Each row was made from one small tree. The marks that hang from a mark follow it in brackets, in the order of their numbers. Every link used is in the known rows. Write each row's tree.
Known rows:
q464{q62 q520}: -15 14 -8 12 0 10 -1 -8 9 -4 -2 -28 -4 11 -27 16 -8 2 -5 -9
q366{q885}: 11 3 -2 6 -15 -16 -18 -46 38 -20 -23 -13 18 -31 -23 8 29 1 -25 -1
q277{q464{q62}}: 17 8 6 -3 -3 4 2 -12 -11 -6 -4 -15 -17 3 -12 10 -30 17 16 -6
q520{q464 q885}: -17 -12 -4 2 2 4 -6 -2 -14 -8 -19 14 -3 -20 -20 -14 9 -10 -22 3
q366{q885{q520{q464{q196 q277}}}}: 32 9 12 10 22 -23 9 -19 28 1 22 12 18 0 4 10 6 -13 17 5
q366{q885{q520{q464}}}: 9 5 1 7 7 -11 -2 -24 27 -15 -12 -1 23 -22 -10 -4 28 -15 -22 10
q885{q366 q520}: -9 -13 -1 10 -34 -6 -16 -5 25 -5 -22 -8 24 -24 1 -4 47 8 -33 -5
q464{q196 q277 q520{q885}}: -13 0 6 28 14 2 1 0 7 18 20 7 0 2 -10 8 -25 5 6 -1
q52{q520{q464{q196 q277} q885}}: 7 4 6 -38 22 1 3 11 -23 4 10 36 -12 8 13 -13 -13 -8 17 8
q885{q520{q464}}: -3 -5 -4 4 7 -2 5 0 1 -19 -11 7 7 -4 -14 -4 15 -12 -16 -6
q520{q464 q885{q366}}: -27 -18 1 5 -29 3 -15 3 -13 7 -24 10 9 -32 -20 -20 43 -1 -29 8
q885{q366}: -9 -14 -6 5 -46 -6 -21 -18 14 -8 -30 -9 14 -24 -27 3 47 11 -27 -12
q52{q520{q464{q62} q885}}: -8 9 -3 -49 16 15 -5 13 -26 -7 -12 10 -14 2 16 -24 -2 -10 -7 18
q885{q366 q520{q464{q62}}}: -6 -1 0 -2 -16 2 -3 9 0 4 -6 -10 9 -2 3 -4 36 -6 -9 4
q885{q366 q520{q464{q62{q196}}}}: 4 -14 -8 -2 -24 -3 10 28 -3 1 3 -7 9 13 39 -6 27 -2 4 -5
q62{q196}: 9 -21 -15 2 -24 -11 -1 -5 7 -25 -17 -2 1 2 7 5 6 6 -8 -26
q52{q520{q885}}: -13 -3 -6 -37 -4 7 -21 -3 -3 -14 -28 13 0 -19 14 -24 10 3 -31 8
q366{q885{q520{q464{q62 q277}}}}: 24 9 11 -5 21 -16 6 -30 22 -1 16 -8 12 -16 1 11 6 -13 18 12
q52{q520{q464 q885}}: -15 0 -5 -40 7 12 -7 7 -25 -15 -24 23 -7 -11 -1 -29 9 -9 -20 13
q885{q520}: 1 -7 -4 6 -2 -7 -9 -10 23 -20 -18 -3 13 -11 1 1 15 0 -28 -10
q520{q464{q62} q885}: -10 -3 -1 -9 11 7 -4 4 -17 0 -7 2 -12 -7 -3 -10 0 -11 -8 8
q277{q464{q196}}: 25 8 7 12 -2 -4 6 0 -4 -3 0 5 -11 18 -10 11 -30 18 15 -12

Write each row's tree:
6 -21 -3 -10 8 -5 12 10 -24 5 17 10 -15 -1 24 -1 -23 -6 30 -4 -> q520{q464{q62{q196} q277} q885}
-47 -9 -4 29 -34 14 -18 -1 8 17 -17 -11 17 -31 -23 -11 29 13 -41 9 -> q464{q520{q885{q366}}}
-7 10 7 18 23 5 3 7 8 25 33 -5 -8 15 7 14 -35 3 20 4 -> q464{q62 q196 q277 q520{q885}}
15 14 3 -2 16 -8 0 -18 26 -8 1 -13 15 -8 8 0 19 -16 -6 14 -> q366{q885{q520{q464{q62}}}}
-18 -24 8 2 -24 -5 -10 -9 -19 14 -7 15 5 -40 -28 -10 31 2 -5 5 -> q520{q464{q277} q885{q366}}
-20 5 -3 30 7 10 -4 12 12 12 4 2 3 10 -2 -3 -12 3 -19 3 -> q464{q196 q520{q885}}
9 29 6 25 12 13 17 11 -7 17 22 -17 -16 41 -9 19 -52 17 30 -2 -> q277{q464{q62 q196 q520}}
5 5 -5 20 -6 14 23 13 -19 4 13 -24 -15 28 6 11 -54 22 27 -11 -> q277{q464{q62{q196} q520}}
-10 4 0 -32 -17 9 -11 28 -18 11 -11 27 3 5 19 -28 30 -1 -14 17 -> q52{q520{q464{q196} q885{q366}}}
21 -2 7 5 22 -14 16 6 3 -2 21 21 1 17 -1 13 -7 -12 23 -10 -> q885{q520{q464{q196 q277}}}
-11 -2 1 24 1 20 16 24 -20 18 14 -15 -13 11 28 -9 -57 21 13 6 -> q277{q464{q62{q196} q520{q885}}}
-13 -13 10 -7 -14 -1 -9 -2 -19 21 4 3 -3 -26 -10 -3 19 0 10 11 -> q520{q464{q62 q277} q885{q366}}
21 27 -7 -48 18 4 6 19 -18 -10 5 11 -19 45 15 1 -7 -12 22 -1 -> q52{q520{q464{q62 q196}}}
18 0 10 3 12 -20 2 -36 22 -9 4 2 20 -28 -16 6 16 -11 3 7 -> q366{q885{q520{q464{q277}}}}
24 -16 -7 -12 -8 -17 6 -10 2 -10 11 -10 -10 7 19 22 -18 6 30 -25 -> q464{q62{q196} q277}
-21 -7 -13 17 -2 12 4 18 0 8 9 -16 -3 9 29 -4 -22 6 -7 -1 -> q464{q62{q196} q520{q885}}
14 12 1 -57 14 -1 5 -10 -27 -13 4 7 -19 9 -12 7 -10 -7 33 -3 -> q52{q520{q464{q62 q277}}}
32 19 8 3 7 1 8 5 -5 5 12 -6 -19 31 8 15 -40 16 30 -7 -> q277{q464{q62 q196}}
21 -13 -2 -9 14 -11 23 12 -9 -7 23 2 -6 16 32 10 -18 -8 34 -14 -> q885{q520{q464{q62{q196} q277}}}
2 7 1 24 7 -5 7 -10 11 5 19 -2 -1 18 -32 26 -21 5 19 -18 -> q464{q196 q277 q520}
-15 16 -2 21 17 12 -3 18 12 20 16 -9 -4 24 15 3 -22 0 -4 8 -> q464{q62 q196 q520{q885}}
13 5 -1 9 16 -5 10 17 7 -9 6 17 4 25 5 1 4 -13 -3 -7 -> q885{q520{q464{q196}}}
-39 1 0 20 -25 16 -17 6 8 25 -6 -23 10 -17 -6 -7 21 11 -26 14 -> q464{q62 q520{q885{q366}}}
